Each row comes from the steps of one path. Every step used is in the known rows, and no mark comes twice. Write the path behind each row, first mark first.
In the rows, zero is written as 128.
Known rows
pogu/dolibog: [164 103 118  98 119 125 134 159 108 129 112  69 102 155 147 104 105 104
 109 154  78 136 103 110 151 149 162 143 144 121 168 121  98 143 134]
fufab/dolibog/galitos/vemuv/pogu: [136 116 184 138 157 156 113 148 131 114 130  82 165 121  70 159 101 110
 152 143  86 149 112 147 133 146 131 131 143 148 111 128 129 140  51]
figi/gopuron/lezu/vemuv: [118 125  30 208 118  39 139 164 136 163 148 129  98 122 113 139  98 154
 115 121 100 110 122  82 131 197 143 157 121 140  70 147 141  92 179]
figi/gopuron/lezu/vemuv/pogu: [126 135  38 205  87  30 147 151 131 165 159 125 105 108 126 128  98 157
 128 127  99 107 128  87 120 206 120 157 123 136  69 156 143  91 162]
galitos/dolibog/pogu: [127  94 146  86 119  96 118 137 112 146 153  92 134 143 125 124  94 113
 114 147 117 174 152 136 136 105 187 155 128 140 171 121 127 143 131]
lezu/vemuv/galitos/dolibog/figi/gopuron: [140 123  68 177 197 124 117 179  68 156 119 140 121 136 100 112 137 143
  92  92 111 158 123 139 105 138 158 154 120 167 118  95 199 138 186]
pogu/vemuv/fufab/dolibog: [107 122 155  89 122 168 144 157 150 122  86 101 157 104 132 166 102 103
 141 153 117 142 164 112 111 143 142 115 112 216 129 128 160 137 142]
fufab/vemuv/pogu/dolibog: [153 136 142  81  67 120 179 145  85 152 138 102 119 138  80 111  81 105
 102 170  86 182  82 135 129 143 120 141 123 152 139 159 119 146 102]
vemuv/fufab: [146 110 102  73 119 172 161 169 141 133  99  85 176 132 118 162  87 113
 147 168  98 115 144 109  99 142 140 125 134 136 145 139 166 126 152]
gopuron/lezu/vemuv: [123 116  45 119 110  28 155 166 112 166 155 137 115 135 119 139 117 128
 109 116 103  84 114 115 129 164 141 148 131 141 129 144 144  93 124]
gopuron/lezu/vemuv/galitos/dolibog: [133 121  69 136 158  48 147 167  86 172 146 132 135 138 124 118 115 130
 108 134 111  79 142 120 107 158 158 158 127 132 131 161 183  91 157]
figi/gopuron/lezu: [124 124  31 198 122  45 144 167 147 145 141  93 117 122 130 148  74 156
 130 162 102 106 142  75 136 206 149 162 122 125  79 166 131  88 182]
fufab/dolibog/galitos/vemuv/lezu: [131 107 161 143 170 142 111 156 144 114 122  85 138 126  70 184  95 108
 143 143  86 134 109 138 155 144 147 128 151 143 111 139 142 121  76]
lezu/vemuv/fufab/dolibog/figi: [150 116 115 105 137 146 119 171 114 140  94 131 155 121  70 160 150 113
 119  90  98 129 112 152 103 126 134 107 133 175 119  92 182 150 145]
vemuv/pogu/dolibog/fufab: [168 127 123  87  42 113 139 141 108 142 105  73 165 135 158  93 102 128
 138 166  89 141 126 114 141 164 124 128 141 103 137 136  93 131  95]
nidu/vemuv: [124 105  96 110 133 124 109 157 113 112 144 123 105 141 172 146 129 112
  91 144 108 131 145 104 137 128 150 142 108 160 129 143 133 131 126]
fufab/dolibog: [139  99 107  73 153 146 124 166 138 111 131  77 130 125  55 191 109  98
 124 157  96 125 148 118 132 135 154 126 140 147 118 111 127 146 123]
gopuron/lezu: [132 107  52 109 120  40 164 174 123 143 145  94 137 137 130 148  87 129
 132 186 104  76 144 104 131 174 154 157 132 124 140 173 136  94 137]
galitos/vemuv: [ 81 124 111  96 141 143 161 190 106 125 147  94 115 142 116 147  84 112
 154 105  90 153  69 150 135 128 141 158 125 132 162 133 142 138 122]
nidu/vemuv/galitos/dolibog: [136 110 121 129 195 146  97 154  78 119 134 124 127 143 177 118 126 115
  81 166 117 129 174 105 112 125 168 154 103 153 137 164 181 130 155]
vemuv/galitos/dolibog/figi: [157 107  93 122 225 144 129 189  56 127 100  86 174 141 115 123 107 128
 115 184 119 134 163 138  99 127 178 161 124 149 156 125 202 151 182]
vemuv/galitos/dolibog: [146 109  91 105 208 163 141 175  85 138 123  86 157 146 112 126  87 123
 113 180 113 135 171 117 102 131 173 164 128 135 154 144 188 134 175]
pogu/dolibog/fufab: [154 106 110  88  99 130 126 163 100 131  75  79 157 162 157 101 106 122
 110 152  84 147 108 107 170 162 166 128 143  95 150 124  80 131 122]
figi/gopuron/lezu/vemuv/galitos/dolibog: [127 126  53 221 161  45 132 165 110 169 139 129 114 123 115 124 100 158
 110 125 107 114 139  86 114 192 158 161 121 137  76 160 167  93 198]
gopuron/lezu/vemuv/fufab/dolibog: [138 118  98 114 113  58 144 160 132 159 120 126 151 124 101 158 118 116
 132 129  97  64 135 120 104 164 139 118 132 137 107 159 170 100 138]
lezu/vemuv/fufab/dolibog/galitos: [150 113 136 120 143 173 117 149 142 148 105 134 166 128  75 159 139 111
 115  95  91 136 119 132 109 136 139 109 143 171 114 100 159 132 106]
dolibog/galitos: [152 102 101 149 173 150 129 149 133 131 127  94 168 148 118 137 101 127
 112 171 103 155 129 110 149 155 161 164 149 161 142 115 116 116  68]
vemuv/galitos: [130 111  29  86 178 185 159 163  91 128 126  81 158 148 116 139  85 114
 121 182  96 114 148 101 115 145 155 161 129 136 134 143 180 123 184]
lezu/vemuv/pogu: [135 129  72  90  69 111 147 149 106 163 167 134 104 125 101 130 136 120
 117  92  97 139 111 138 111 129 110 142 130 158 137 105 144 138  96]
nidu/vemuv/fufab/dolibog: [143 108 156 109 136 163  94 149 137 103 108 113 152 121 152 170 135 100
 113 158  99 113 168 108 108 134 140 104 115 159 102 158 157 136 138]
galitos/dolibog/figi/gopuron/lezu/vemuv: [155 115 117 215 174  20 108 203  83 151 115 126 119 120 108 118 129 157
 100 114 129 154 142 142 110 149 169 156 116 161 118 120 164 135 157]
gopuron/figi: [129 108  82  95 140  47 155 176 134 145 154  93 111 111  77 159 103 120
 134 171 105 116 158   4 127 131 144 158 129 118 151  81 109 140 145]
lezu/vemuv: [121 115  52  83 125 123 139 167 109 159 157 135  88 138  92 143 134 113
  98  84  98 147  98 131 126 128 143 146 132 160 145  91 142 133 120]
fufab/dolibog/galitos: [158  99 140 122 186 162 108 147 149 108 118  81 166 129  62 175 110 108
 117 166  97 145 146 116 142 148 161 130 148 160 109 104 111 136  74]

Which path is each row?
[140 124  16 220 169  53 129 185  75 135 101 120 151 125 119 125 117 158
 112 142 107 113 119 123 124 187 150 156 118 156  84 130 190 116 203]  dolibog/figi/gopuron/lezu/vemuv/galitos
[140 108  88  93 197 164 134 178  75 142  97  92 199 146 123 124  92 138
 116 177 117 142 173 116 119 140 177 149 127 112 140 142 170 127 167]  vemuv/galitos/dolibog/fufab
[106 126  57  58 135 181 172 171  81 145  83 115 213 153  82 140  75 138
 102 175 107 178 113 125 155 152 153 130 117 132 104 149 148 125 150]  dolibog/fufab/vemuv/galitos
[ 73 108  74  81  28  94 144 100 119 147 144 106 101 129 183 137  88 102
 138 166 110 156 142 124 176 129 158 153 117 193 145 145 146 113 147]  dolibog/pogu/vemuv/lezu
[150 105  88 178 165  67 105 181 119 100  98  80 145 108  68 176 115 132
 125 158 103 111 149 119 132 175 151 125 135 154  71 120 144 137 163]  fufab/dolibog/figi/gopuron/lezu
[128 129  48 212 109  59 143 165 144 166 127 127 125 118 123 142  94 155
 124 113  95  99 126  80 114 202 136 145 122 141  70 155 157  88 188]  figi/gopuron/lezu/vemuv/fufab
[117 129  10 208 139  59 145 159 124 159 144 123 116 126 122 130  93 157
 118 132  96  98 124  79 122 207 144 159 125 136  66 156 165  84 205]  figi/gopuron/lezu/vemuv/galitos
[137 102 141  61  95 177 129 124 156 120 101  78 195 128  94 174  93  91
 156 168  91 121 154 121 118 134 150 101 135 145 114 137 152 139 157]  vemuv/fufab/dolibog/pogu
[145 120 114  85 119 157 147 155  67 139  70  95 175 164 129  91  88 119
  92 172  82 172  85 120 168 163 162 125 130 110 131 151 110 134 148]  pogu/dolibog/fufab/vemuv/galitos
[152 106 154 126 150 148  87 162 120  92  86 111 168 124 145 170 145 106
 110 157 109 109 159 121 110 130 145 102 112 171 103 147 169 149 143]  nidu/vemuv/fufab/dolibog/figi
[111 116 141 161 177 155 131 163 117 127 132 100 159 146 116 135  91 122
 135 122  93 164  76 140 153 148 150 165 140 151 150 123 126 123  63]  dolibog/galitos/vemuv
[116 115  71 126 126  37 136 135  85 175 153 133 145 144 138 103 111 124
 113 134 107  89 135 130 122 156 168 159 125 136 131 164 179  95 163]  gopuron/lezu/vemuv/galitos/dolibog/pogu
[156 116  77 191 218  83 125 190  72 136 100  91 170 133 121 113  98 151
 118 184 121 112 166 118  99 165 177 166 119 138 115 159 201 126 206]  vemuv/galitos/dolibog/figi/gopuron/lezu
[151 102  92 167 169 119 104 187 118  93  99  78 136 116  60 185 119 128
 121 150 103 145 139 127 131 156 153 123 132 158  79  94 141 154 165]  fufab/dolibog/figi/gopuron
[120 122 177 123 140 180 132 148 151 126  77 105 179 104 139 159 105 106
 136 162 113 153 166 111 121 151 146 118 120 225 126 125 154 128 108]  pogu/vemuv/fufab/dolibog/galitos
[135 107 127 111 121 151 111 153 127 116 111 119 151 138 184 144 125 109
 108 156 106 116 156 102 110 135 143 121 112 158 130 161 159 125 146]  nidu/vemuv/fufab
[117 113 126 165 149 125 135 155 122 138 128  96 135 145 125 146  84 125
 151 145  90 153  80 135 167 147 143 156 141 144 141 156 151 105  72]  dolibog/galitos/vemuv/lezu
[125 116  70  71  92 104 190 165  99 156 140 114  83 138  59 177  65 110
 102 189  99 173  94 133 154 133 136 141 127 161 126 182 174 117 135]  fufab/vemuv/lezu
[136 117  85  92 112 159 147 163 130 164 123 140 136 137 104 145 128 116
 121  89  96 126 111 126 103 130 134 120 131 159 139 107 170 132 140]  lezu/vemuv/fufab
[160 102 127 191 186  73 105 206  95 129 106  92 127 123 105 132 113 155
 109 142 127 179 152 138 114 137 172 157 120 161 132 106 149 152 156]  galitos/dolibog/figi/gopuron
[135 106 142  82 128  91 143 185  94 160 104 113 149 136  86 149  83 145
 100 166 125 202 143 147 151 121 168 133 124 128 131 158 141 123 114]  galitos/dolibog/fufab/vemuv/lezu
[106 126 160 154 153 160 128 194 121 105  85  89 166 114  86 168  92 120
 173 109  83 134  83 150 112 148 127 115 119 145  99 133 182 145 171]  galitos/vemuv/fufab/dolibog/figi/gopuron
[102 122 127  91 105 155 166 162 140 134  92 111 151 111 171 146  96 112
 137 159 122 143 154 108 110 142 140 137 108 214 155 129 160 129 146]  pogu/vemuv/fufab
[130 118  76 103 175 144 127 168  76 160 118 145 155 146 111 112 131 137
  91  97 109 152 132 133 122 127 162 144 127 141 133 106 175 125 151]  lezu/vemuv/galitos/dolibog/fufab
[142 119  72 155 172  32 135 180  65 162 123 136 154 136 119 110 126 134
 110 132 113  85 134 144 106 156 161 156 127 148 134 155 196 108 156]  gopuron/lezu/vemuv/galitos/dolibog/figi
[ 76 120 115  75  50 147 150 101 131 139 118 113 166 129 184 124  90 101
 142 157 111 157 145 126 146 131 157 137 110 197 145 132 138 130 156]  dolibog/pogu/vemuv/fufab
[114 128 143 160 137 142 132 169 138 113  68 102 159  91 136 161 107 120
 140 155 119 153 158 116 111 160 139 116 110 223 101 116 167 145 168]  pogu/vemuv/fufab/dolibog/figi/gopuron
[125 103 159  97 107 156  88 115 139 105 113 110 161 133 164 160 128  93
 114 164 100 113 162 111 120 129 153 105 111 159 105 163 151 132 147]  nidu/vemuv/fufab/dolibog/pogu
[180 101 112 130 134 103 119 180  75 113  78  76 124 151 149  96 125 116
 106 153  87 143  96 134 149 150 165 137 139 141 170 107 117 163 142]  pogu/dolibog/figi
[164 135  92 169  78  84 122 149  85 149 130 130 101 126 126  87 147 133
 110  84  86 156  89 129 123 160 117 136 134 156 120  96 133 145 128]  lezu/vemuv/pogu/dolibog/figi/gopuron
[ 98 119  72 101  84  96 161 158 129 142 127 109  75 117 171 160  92 115
 131 172 118 144 150 113 152 139 140 149 119 201 152 152 165 106 138]  pogu/vemuv/lezu
[187 124 148 139  80 122 133 125 113 134 127  72 150 139 151  81 104 119
 132 172  82 144 123 111 131 168 124 146 152 134 151 136 100 134  66]  vemuv/pogu/dolibog/galitos
[ 83 121 174  83 112 168 139 153 133 118 118  87 170 133 103 163  83  94
 175 108  78 132  87 160 124 127 138 117 125 135 131 141 162 142 146]  galitos/vemuv/fufab/dolibog/pogu
[185 127 110 175  74  82 127 148  93 125 106  75 127 125 148  88 113 132
 134 162  87 139 118 115 120 174 116 142 138 139 126 129 122 147 134]  vemuv/pogu/dolibog/figi/gopuron
[ 90 107 134  70  98 136 119 108 134 114 134  95 133 118 109 166 107  88
 128 151 103 154 150 128 160 126 167 127 122 194 119 107 121 145 132]  fufab/dolibog/pogu/vemuv
[179  99 147 155 148 135 111 138 115 132  96  79 138 160 151  89 106 113
  99 165  80 154  96 100 160 164 170 150 155 137 166 121  89 129  85]  pogu/dolibog/galitos
[155 116 202 165 145 167 119 149 112 128  83  82 163 156 161  86  92 111
 137 137  67 150  67 121 150 164 157 138 147 126 165 138 116 133  90]  pogu/dolibog/galitos/vemuv/fufab
[119 129  67  65 163 180 189 163  72 148 128 112 146 151  54 146  69 108
  92 186  98 170  99 134 126 140 153 157 113 166 116 162 184 133 165]  fufab/vemuv/galitos
[119 106 121 118 163 137  91 124  81 120 143 121 143 150 187 107 124 112
  87 164 112 139 172 116 127 120 177 156 101 154 136 162 170 128 163]  nidu/vemuv/galitos/dolibog/pogu
[147 113  84 186 164  61 102 181 115 118 108 105 131 109  61 169 133 132
 114 125 103 116 128 128 131 169 148 121 130 162  69 109 147 136 156]  fufab/dolibog/figi/gopuron/lezu/vemuv
[ 68 119  70  78  88 152 154  98  95 134 136 108 152 139 182 112  87  95
 128 172 110 157 145 120 155 134 171 163 114 198 142 131 152 130 176]  dolibog/pogu/vemuv/galitos
